Known rows, with every step that occurs
bonor > tivapu > supun > pimenon > repaf > buson: [ 31 -13  28   7  38   4 -34 -45 -24  34  26   0   6  22  41   5 -39  79
  -2  -6  63  -4 -16  71  -8 -24  35   5 -12 -31  16   2   5   9 -38 -15
  -4  -2]
rezev > mori > muta > mutup > repaf: [  8  -7   8  19  -8  40 -34 -29  -8 -16 -18  20  -5  -1   0  10 -18 -22
 -20 -18  -4   9  12  29  18  11   1  17   4 -61   9 -26  12   2 -14 -17
  -4 -21]
mori > muta: [  0   8  11  35  -3   8 -26 -36  -9  -8  -6  18 -26  11  23  -3 -20   3
   4   4 -15   5  27  48  18   1  22  14 -10 -41   6  -1  12  -3 -23  -4
  -4  -8]
mori > rezev > fode > mutup: [  0  28 -10  30  22  33 -17  14   2  23  -9   4  -7  18  24  25 -30 -37
 -14 -10  -6  25  28  54  16 -32  39  13   2 -26 -14 -14 -15  -9 -23  26
  14 -47]
muta > mori > rezev > fode > mutup: [  4  35 -19  29  11  34 -14  17   5  28  -7   2  -7  17  20  25 -37 -29
 -15 -18  -5  14  22  62  19 -48  38  11   6 -31 -24 -11 -15 -21 -24  17
  12 -48]
bonor > tivapu > supun > pimenon > mori > rezev > tetu: [ 36  48  -8   7  27 -18 -40 -14  25  -7 -11   6  24  17  57  27 -37  19
  12  -5  38  11 -24  35  20 -25  29   9 -13 -61  -4 -11 -10  -1 -24   0
  -6  -9]
bonor > tivapu: [  8   7   7  -2  13  -3 -31 -16  22  -5   4   8 -13   4  40   6 -15   6
  16 -18  -4   4   5  19  14 -17  28  11   3 -40   5   5  -3  15 -18  16
 -22   3]
mori > rezev > fode > mutup > repaf > pimenon > supun: [-11  -2 -14   5  24  21 -28   4   5  -7 -13   7   7  25  18   0 -22   1
  -5 -12  -2  24  10  29   1 -29  39 -18 -17 -52   7  -6   3   4 -54 -11
  31 -42]
tetu > rezev > fode > mutup: [ -3  23   1  24   3  46 -19   1   8  13   2   4 -13  14  28  38 -23 -19
 -21 -18 -17   8  31  43  26 -30  42  26  -2 -24 -17  -7  -7 -23 -33  25
   1 -34]
tivapu > supun > pimenon > repaf > rufe: [ 30  -1   8   7  23 -10 -27 -37 -30   8  10 -17  15  18  32   6 -19  47
 -19  -1  29  -3 -14  56  11 -12  32   5  -7 -40  21 -17  29 -16 -44  16
   4  -4]
tivapu > bonor: [  5  25  23   4   5   7 -14 -19   9  -9   7  12 -15  21  28 -12 -14 -14
 -22 -10 -13  -5  21  21   1 -13   6  -9 -13 -20  16   1  -7 -10 -39 -13
 -23   8]
tetu > rezev > mori > muta > mutup > repaf > buson: [ 15 -21  30  19 -20  53 -34 -44  -5   2  -2  12   5  15  24  10 -18  12
 -47 -12  18   0  12  62  19 -11   4  20  -5 -46   4 -16   0   6 -26 -28
   6 -27]
bonor > tivapu > supun > pimenon > mori > rezev: [ 20  32  -5   3  39 -32 -23 -15  -3 -15 -45  17   4  27  45  23 -24  19
  -8   0  56  -8   1  48   9 -20  21 -11  -1 -39  -1  -8  -7   1 -36  -2
   0 -17]
rufe > repaf: [  7 -10  15  10  10  10 -21 -20   9  12 -19  37 -20  -2  33   0  -1  -5
  -5 -10  19   1  -5  16  17 -11  25  12  -5 -25   4  -5  12  -1 -12   8
 -12  13]
rufe > repaf > pimenon > mori > muta > mutup: [  0   2  31  15 -14  23 -31 -23 -10  10 -34  32  -9  26  38  12 -15  13
 -50 -20  23   8  -9  47  28  35   7  33   7 -53  22 -20  17 -10 -23 -12
  31   2]
rezev > mori > muta > mutup > repaf > pimenon: [  3  -4  19   2  -7  53 -24 -20   5  -8  -8   0   1  18  24   7  -5  -6
 -27 -15   6   6  -2  36  22  19  15   3  -2 -51  20 -18   0  16 -23 -14
  26 -20]
muta > mori > rezev > fode > mutup > repaf > rufe: [ 27  11 -28  11 -20  33 -20   0   0   8 -13  -8  25  23   6   9 -13 -20
 -54 -15 -10  14  12  51  38 -55  27  -4  -2 -56 -26 -22  -5 -21 -33  26
  10 -55]
pimenon > repaf > mutup: [ -4 -36  -9  18  37  22 -34 -26 -28  16  15  -4 -15  14  19  -4 -22  18
 -22   7  41   4  15  53 -11  15  14  20 -10 -10   6  -9  14   5 -37   1
 -13 -10]
mori > rezev > fode > mutup > repaf > rufe: [ 21   7 -18  11  -9  31 -23  -3  -4   2 -13  -6  21  21  10  10  -5 -26
 -49  -5 -13  26  19  42  33 -39  27   0  -5 -52 -15 -26  -6 -10 -32  33
  14 -53]
rufe > repaf > mutup > fode: [  2 -51 -10   3 -14  13 -22  -8   7  -3   3  17 -13   8  13  11 -19   7
 -75  13  19  17  13  13  12 -16  -7   8 -19  -3  -5  -2  -1  11 -19   4
 -30   5]
tivapu > supun: [  3  12 -11  -4  13  -9 -15 -35   4  -7 -13   6  23  11  34  26 -23   6
   5  14  21  -7  20  22  20   4  32  -2  -4 -22  13  -3  -5 -10 -37 -10
 -11 -14]
tetu > rezev > mori: [-11  10  13  23   3  25 -23 -26  26 -27  -6  -8 -30  -5  45  26  -8 -23
  -6 -10   0 -24  14  42  19 -19  18  21  -5 -13  12  -6  13  -4 -21  -6
 -16  -5]
bonor > tivapu > supun > pimenon > repaf: [ 26   7  14   6  57 -10 -31 -36 -24  12  10   6  -4   5  29  18 -36  64
  23 -11  47  -9 -18  44 -10  -3  40   8  -5 -41  18  -6  22  -3 -38   0
 -12   8]
rufe > repaf > buson: [ 12 -29  29  12  -2  20 -26 -31  -2  33   2  22  -7  19  42 -10 -13  22
 -24  -3  45   4  -7  49  14 -26  23   9 -10 -16   5   4  -2   9 -17 -10
  -1   1]
supun > pimenon: [ 15   3  15  12  31  -9 -26 -24 -15  -8   6  -6 -32  15  25   6 -23  20
  29 -11  26 -14   1  33   1 -23  26 -11   1 -35   5   1  12  -1 -22   1
 -28  14]
repaf > mutup > fode > rezev > tetu: [ 24  -3 -12   9 -23  25 -46  -8  16  -9  17 -14   3  19  25  36 -40  15
 -25  -2 -19  20   4  32  19 -18  15  21 -33 -27 -10 -10  -4   3 -18  10
 -14   4]
tetu > rezev > mori > muta: [ -7  13  18  43  -5  26 -23 -42  10 -29  -8  12 -35  -6  40  18 -14 -10
 -10  -1 -22 -11  29  61  28  -9  16  28 -14 -40  13  -7  17  -9 -23 -11
  -6  -9]
muta > mutup > repaf > valiket: [ 27 -26   3  -3  -1  32 -43 -19 -11   3  -8   8  -6  19  20 -11  -4  -9
  -6 -38  -5  11 -10  14  12  12   2   4   3 -61  -2 -28  12  24 -22   7
   1 -14]
bonor > tivapu > supun > pimenon > mori > rezev > fode: [  8  48 -16  17  34  -8 -18   6  26   1 -20   6  14  23  38  43 -35  21
 -27   0  29   5   7  44  11 -23  42   3 -10 -55 -21   6 -23   1 -26   1
 -12 -24]
valiket > repaf > pimenon: [  6   1  14  13  30  31  -5 -12  14  -5  -1 -27   0  34  40  -2  -5  14
  -5 -13  17  -3   0  15  -6  23  19 -13  -3  -5  28   7 -16  17 -21   9
   8  -8]
valiket > repaf: [ 10   0   1  33  42  14 -10 -19   4 -14  -7 -16  -9  15  23  -1 -16   1
   7 -16   9  -4  13   6 -14  14   4   0   1  -4  20   2 -10   3 -11  12
 -30  -3]
tetu > rezev > mori > muta > mutup: [  4   7  30  33  -6  32 -31 -34   3 -18 -13  14 -16   0  38  29 -21 -12
 -30 -17 -14  -2  17  63  23  20   4  43  15 -55  26 -25  23  -7 -20 -10
  11  -4]
muta > mutup: [  4  -3  21  10   1  14 -33 -13  -6   0 -11   4  -1  16  26  14 -22  -9
 -11 -21  10   5   5  32   8  25   9  26  26 -36  20 -16  15   1 -17   0
   7  -2]
supun > pimenon > mori: [ -9  14   5  10  10 -20 -34 -14 -24  -6 -24   0 -34  33  27   3 -24  25
  -3 -16  57 -20  -9  33   8 -15  13  -4  -9 -18  -3   5  12 -18 -30 -10
 -27   6]
mutup > repaf > pimenon: [  1  -6   6 -11  -3  35 -20 -12   5  -5  -8  -5   4  30  16  -5   2   4
  -7  -8  15   3   2  13  14   5  31 -20 -11 -29  -1   2  -7  18 -30  -3
  14 -21]
rezev > fode > mutup > repaf: [  1   7 -18  14   0  50 -25   2  -5  12  -6  10  -4  12  -9  17 -20 -27
 -15 -17  -6  20  23  12  20 -27  31   0  -9 -38 -27 -13 -13 -11 -24  12
 -13 -44]
mutup > fode > rezev > mori > muta: [ -3   3   6  38 -21  22 -26 -27  -4 -24 -11   7 -38   4  21  28 -30  -2
 -26   1 -37   3  28  65  24 -16  10  23 -26 -27  12 -12  12   0 -15  -8
  -4  -3]
mori > rezev: [ 12  14   2  22  28  -6 -22  -7   2 -12 -30  11  -2  21  31   3 -15 -20
   8   4  13   4  20  46   0  -9  24  -3   8 -20   0  -7  -1  15 -21   6
  14 -25]
mutup > fode > rezev > tetu: [ 26  14  -2  12 -30  17 -45  -3  19 -10  10  -9   3  20  22  36 -42  16
  -6 -11 -28  16  -5  26  18 -21  25  21 -30 -26  -7  -6   3   2 -12  10
  -8   8]
valiket > repaf > mutup: [  4 -34 -21  24  47  27 -13 -27  -3 -10  10 -21 -11  16  27   0 -15  -3
 -26   4  25   0  30  24  -9  21 -10   5  -3  -5  11  -6 -16   6 -25   9
 -38  -9]

Rows
[-14   5   6 -10 -18  23 -35  -3  -8   0 -39   4   2  46  19   3  -6  11
 -44 -21  52  -3 -13  19  17  23   9  -3  -7 -22   2  -5  -1  -3 -34 -15
  16 -19]  muta > mutup > repaf > pimenon > mori
[ 19 -35  -4   8   6  17 -34 -13 -35  -7  -1  -6 -25  29   3  39 -35  45
 -45  -4   6  -1  18  56  -7 -12  12   8 -26  -6  -3 -12  13   5 -35  11
 -11   9]  supun > pimenon > repaf > mutup > fode > rezev
[ 12  -3  10  10 -24  -7 -28 -18 -16 -17 -22  15   5  23  13  36 -47  37
 -70   0  19  11   3  30  19   4  -9  12  -3 -36  13 -11  11 -11 -28 -17
  -7   1]  tivapu > supun > pimenon > mori > muta > mutup > fode
[ -4  27   5  27  -1  32 -20  -1  34  -8   3  -3  -2  16  24  37 -20   7
 -25  -9 -18  -5  27  30  15 -11  47  21 -10 -35 -23  15  -4  -7 -24   8
 -15 -15]  tetu > rezev > fode
[-16 -19  -4  -8  13   6 -33 -15   2 -22  -9   4  -2  23  18 -17 -16  21
  12 -10   5   7   2  10  -1 -13  30 -22 -19 -43  20   4  16   7 -52 -23
  13 -16]  mutup > repaf > pimenon > supun
[ -7  -3  -2  16 -19  21 -28  -5   8 -22  -9 -14 -34   7  21  38 -28 -14
 -25  -9 -19  -6  15  46  14 -27  10  15 -20   2  11 -11   5   6 -12  -1
 -13   3]  mutup > fode > rezev > mori
[ 12  18 -29  17   1  49 -19   9  -1  12 -19  14   5  13 -10  17 -27 -28
 -19 -22   1  13  19  35  19 -46  29  -5  -3 -44 -38 -15 -14 -15 -26   6
  -2 -57]  muta > mori > rezev > fode > mutup > repaf
[ 26  36   0  25  16   3 -40  -8  26  -5   3   0  15  13  41   8 -29 -14
  23  -1   3  19  -8  35  11 -15  28  13  -6 -43  -4 -10  -2  11  -8   7
   5 -14]  mori > rezev > tetu
[  5 -11  23  24 -35  22 -28 -14  10 -31 -10   9 -11   8  17  35 -31   4
 -70  -6 -22   9  13  36  18   0 -11  30   1 -28  16 -14  18   0 -15  -7
  -1  -2]  tetu > rezev > mori > muta > mutup > fode
[ -7  33 -13  19   8  25 -20  20  23   2 -30   1  11  40  15  19 -19  -2
 -43  -2  23  13   9  35   8  -6  38  -6 -17 -37 -29   8 -21  11 -23  -3
  13 -43]  mutup > repaf > pimenon > mori > rezev > fode
[  4  -2   6  14 -18  27 -38 -24 -21 -13 -37  30   1  20  -4   5 -18  -2
 -33 -20  13   9   9  23  19  21  -2  13   0 -57  -4 -22  11  -9 -25 -16
  -1 -23]  pimenon > mori > muta > mutup > repaf
[ 31  10   6  10 -30  25 -49  -3  16  -8   5  -8  13  21  22  43 -46  14
 -18 -17 -27  21  -9  28  18  -6  16  31 -17 -36  -1 -18   6   1 -10   9
   3   9]  muta > mutup > fode > rezev > tetu
[-21 -15   3  -1  17  -4 -33 -14   4 -14  -3  -4  -8  25  37 -15 -19  24
  16  -6   4   5   0  25  -3 -10  32 -13 -15 -34  31   8  19   5 -51 -19
  18  -5]  repaf > pimenon > supun
[  7  25   4  16  10 -18 -28 -42 -14 -12 -22  24 -18  17  39  18 -31  43
 -10  -2  27  -7   8  48  29  -9  19   7 -18 -60   5  -1   5 -19 -39 -14
 -20   0]  bonor > tivapu > supun > pimenon > mori > muta
[ -9 -19   7   2   6  13 -37 -23  -8 -22 -14  13   2  21  19 -12 -21  23
  -3 -14  -6  15   2  26   4   5  22  -7 -10 -67  28  -8  25   5 -53 -28
  27 -16]  mori > muta > mutup > repaf > pimenon > supun
[ -1  -7   6  15 -18  26 -31  -4   5 -18 -13 -12 -26   6  23  46 -30 -18
 -38 -16 -17  -3   9  49  13 -12   2  26  -8  -9  20 -22  10   7 -11  -2
  -2   3]  muta > mutup > fode > rezev > mori
[ -3  -8  13  22 -41   4 -34  -5 -11 -16 -23  14  -6  28   7  18 -38  17
 -73  -7   4  19   6  27  16  10 -15  23  -1 -23   8  -7  13  -4 -18  -9
   0  -4]  pimenon > mori > muta > mutup > fode
[ 21 -22 -10  -2   4  37 -36 -16 -18  15  -3   8 -23  18  21 -15  -5 -21
   8 -34  -9  16   0  19  19 -18  12  -4  -9 -45 -10 -27   6  11 -29  21
  -3 -30]  fode > mutup > repaf > valiket
[  0  34 -10  36  23  15 -18  13  25   2 -10  -2   4  22  21  23 -27 -12
 -16   3  -3  14  21  43   2 -14  42   6  -4 -38 -19   8 -14  13 -12   8
   1 -31]  mori > rezev > fode
[  5 -18  13   8 -28   9 -30   3   2 -12  -8   2   3  21   7  22 -35   6
 -54 -10  -2  17   3  13   4   3  -6  13   9 -12  11  -6  11  10 -11   1
  -5  -1]  muta > mutup > fode
[-15 -19  -7  -8  14  16 -33 -12 -10 -10 -10   6  -7  21  19 -13 -18   9
  11 -17   3  14   5  16   5 -21  30 -19 -16 -39  19  -7  14  -3 -57 -14
  21 -28]  fode > mutup > repaf > pimenon > supun
[-11  21  -8  24   9  38 -20   8   1  26   8  -2 -15  15  21  25 -31 -27
 -11 -15 -11  20  23  38  21 -30  40  20  -2 -23 -11  -7 -12 -18 -23  23
  -3 -33]  rezev > fode > mutup
[  9 -11  -1   7 -27  11 -29  -3  -9 -17 -20  -1 -14  30   6  38 -28  18
 -30  -6 -27   1  24  33   9 -15  16   6 -21   0  -5  -4   6   5 -23  11
  -3   2]  mutup > fode > rezev
[ 14  -7   7  17 -12  45 -36 -29 -16 -17 -26  20  -8   5  -1  26 -17 -16
 -23 -23 -16   4  19  41  20  11   5  19  -2 -61   4 -34  12   1 -20 -12
   5 -18]  fode > rezev > mori > muta > mutup > repaf
[ -2 -23 -16  24   8  33 -19 -12   8 -24  -2 -27 -30   5  23  39 -25 -11
 -46  -3  -9  -6  22  42   3 -12  -9  15 -23   8  16 -16  -7   9 -13   2
 -28  -1]  valiket > repaf > mutup > fode > rezev > mori
[ 19   8   2  -2  38 -18 -15 -38 -13  -9   1  -1  -2  11  33  25 -29  32
  22   3  37 -17   7  30  12 -18  30 -15  -3 -39  11  -4   4 -10 -37 -10
 -28   6]  tivapu > supun > pimenon
[-22  19  -8  -1 -15  38 -27  10  -3  14 -28  -2  -4  44  17  11 -11   3
 -45 -18  40   7  -3  22  25  -4  28  -5 -22 -19 -17   1 -16 -13 -36  -4
  11 -36]  rezev > fode > mutup > repaf > pimenon > mori
[ 14 -41  -9   0 -18  22 -25  -9  -8  -7 -17  13 -18  21  13  39 -19  15
 -60   2  -9   4  26  38  14 -13   7  12 -27  -4  -8 -15   2   6 -26  15
  -9   7]  rufe > repaf > mutup > fode > rezev
[  5   8 -10  12  -3  57 -24  -4   1   1 -12  15  -2  10  -4  27 -15 -22
 -22 -20 -11  11  29  16  24 -28  32   6  -9 -38 -29 -13  -9 -16 -31  14
  -9 -45]  tetu > rezev > fode > mutup > repaf
[ -6 -42 -17   5 -18  10 -26  -5   0 -14  11  -9 -11  20   9  11 -29   6
 -64  17  11  15  26  18   6 -13  -9   2 -15   3  -5   3  -5  13 -23   3
 -31  -7]  repaf > mutup > fode
[ -4  11   9  39  -6  23 -27 -36  -7 -17 -12   7 -41   1  32  24 -23 -11
  -1  -3 -31  -5  30  74  25 -11  19  24 -22 -37  15 -15  13  -4 -19  -9
   0  -4]  fode > rezev > mori > muta
[  2   8  24  27   4  27 -27 -23 -12  -4 -29   6  -2  33  35  11 -23  15
 -44 -21  18   6   0  44  11  48  -4  25   9 -41  30 -16   6  -7 -24  -9
  22  -6]  valiket > repaf > pimenon > mori > muta > mutup
[  0  22   3  24   5 -15 -26 -43 -26 -12 -26  21 -20  22  30  14 -31  36
 -11   5  32  -9  13  52  26  -2  16   2 -20 -46   4  -1   9 -25 -41 -21
 -14  -3]  tivapu > supun > pimenon > mori > muta
[ 17   2 -10   5 -23  42 -25 -13   1  -4  -6  -9  17  19  13  18  -1 -12
 -56 -13 -22  13  21  34  42 -38  31   8  -9 -50 -19 -20   1 -23 -40  34
   4 -43]  tetu > rezev > fode > mutup > repaf > rufe
[ 18 -12  13  15 -31  20 -33 -12 -18 -17 -26  11 -10  28   7  46 -35  19
 -47 -13 -36   9  25  50  14   7   7  22  -8 -25   6 -20  14   1 -22   7
  16   3]  mori > muta > mutup > fode > rezev
[ 14 -34 -17  13   0  26 -20  -9 -11 -21 -12 -14 -13  29   7  39 -29  18
 -53  -1 -14   3  35  32  -3   1  -4   6 -24   7  -1 -10  -9   8 -26  15
 -18   0]  valiket > repaf > mutup > fode > rezev
[  0  20  -5   4  12  17 -24   5 -11   2 -55  15   2  44  26   4  -6 -19
 -29  -5  45   9   6  46  14  -7  18 -12  -5 -15  -6 -17 -11   2 -38   4
  37 -50]  fode > mutup > repaf > pimenon > mori > rezev
[ 22  20   4  21 -42  20 -53  -9   6  -9  -9   4   3  28  25  42 -49  25
 -38 -17 -20  20  -9  40  27  -2   9  36 -26 -44  -2 -17   9 -11 -17   0
   8   6]  pimenon > mori > muta > mutup > fode > rezev > tetu
[ 16  18  19  10   8  -4 -33 -37 -14  -5 -25  26   2  16  41  33 -37  32
 -27 -18  26   2   0  51  26  18   8  27  12 -74  23 -21  12 -15 -33 -13
   1   3]  bonor > tivapu > supun > pimenon > mori > muta > mutup
[ 23 -26  11   4   9  13 -32 -21   4  21  -5  24 -30   9  52 -17   6   0
   1 -28   2   6 -20  22  17  -8  17  10 -10 -43   4 -14  16  19 -16  17
  -5  11]  rufe > repaf > valiket
[  0  18   8   8  17   0 -21   1   5   3 -56  24  -1  38  45   1  -1  -2
 -33  -2  52  -1  -7  45  11   2  23  -5  -6 -16   2  -6  -3   9 -28   0
  35 -20]  rufe > repaf > pimenon > mori > rezev
[ 24  -9   2  11 -32  35 -34 -31 -14 -18 -19  -4   9  12  15  20  -5 -12
 -56 -16 -29   9  12  58  40  -8   6  19  -4 -70  13 -38  18  -8 -28  13
  15 -22]  fode > rezev > mori > muta > mutup > repaf > rufe
[-12  11  10  44  -1  16 -26 -36   1 -16  -1   7 -39  -6  33   4 -21 -18
   2   2 -14   0  22  58  22 -10  14  22 -13 -39  18  -7  11  -2 -14 -13
 -11  -6]  rezev > mori > muta
[ 29 -22   3  10  -7  45 -44 -30 -16  -3 -13  10 -22  11  25   7  -7 -11
 -14 -39 -29   7  -1  44  20   8   0  17 -11 -72   4 -40  16  20 -22   2
   7 -14]  fode > rezev > mori > muta > mutup > repaf > valiket
[ 24 -12   4  10 -27  23 -33 -31 -13 -12 -14   0  22  19  10  -1  -3  -5
 -51 -11 -16  17  10  38  35   1   9  12   4 -70   8 -28  16  -7 -29  12
  10 -24]  mori > muta > mutup > repaf > rufe
[ -1   5  -1  -4  -2  58 -17   4   5  16   0  -6   5  30  13  12  -8  -9
 -20 -15   4  16   8  22  22 -10  39 -12 -12 -33  -9  -5 -18   6 -31   8
  20 -39]  rezev > fode > mutup > repaf > pimenon
[  6   9  25  26  -1   5 -37 -27 -28  -6 -26  18 -19  24  27  16 -33  19
 -26 -20  24   2   1  56  16  19   1  27  12 -59  18 -19  23 -16 -25 -13
   4   4]  supun > pimenon > mori > muta > mutup
[  8  13 -19  17  12  45 -22   6  -5   7 -18  15   3  15  -6  17 -20 -35
 -15 -15  -2  23  26  24  16 -30  30  -3  -5 -40 -29 -18 -17  -3 -24  14
   1 -56]  mori > rezev > fode > mutup > repaf
[-16  23  -1  25 -18  38 -26 -12 -12   8 -24  17 -17  36  17   9 -19   9
 -43  -7   7  16  15  47  34  -3  26   9 -27 -45 -12  -3  -7 -18 -37  -7
  16 -36]  rezev > fode > mutup > repaf > pimenon > mori > muta
[ 34  42 -11  25   1   6 -36  -4  32   0   1  -3  16  13  37   6 -39  -5
  19 -12   8   6 -17  46  16 -36  28  10  -4 -49 -14  -6  -1  -5 -10  -3
   3 -18]  muta > mori > rezev > tetu
[  8  21 -18  14  18  36 -26   6 -19   8 -28  15 -10  24  -4  19 -24 -17
 -23 -19  27  15  13  30  14 -38  25 -10 -11 -43 -33 -16 -13 -14 -29   7
 -10 -47]  supun > pimenon > mori > rezev > fode > mutup > repaf
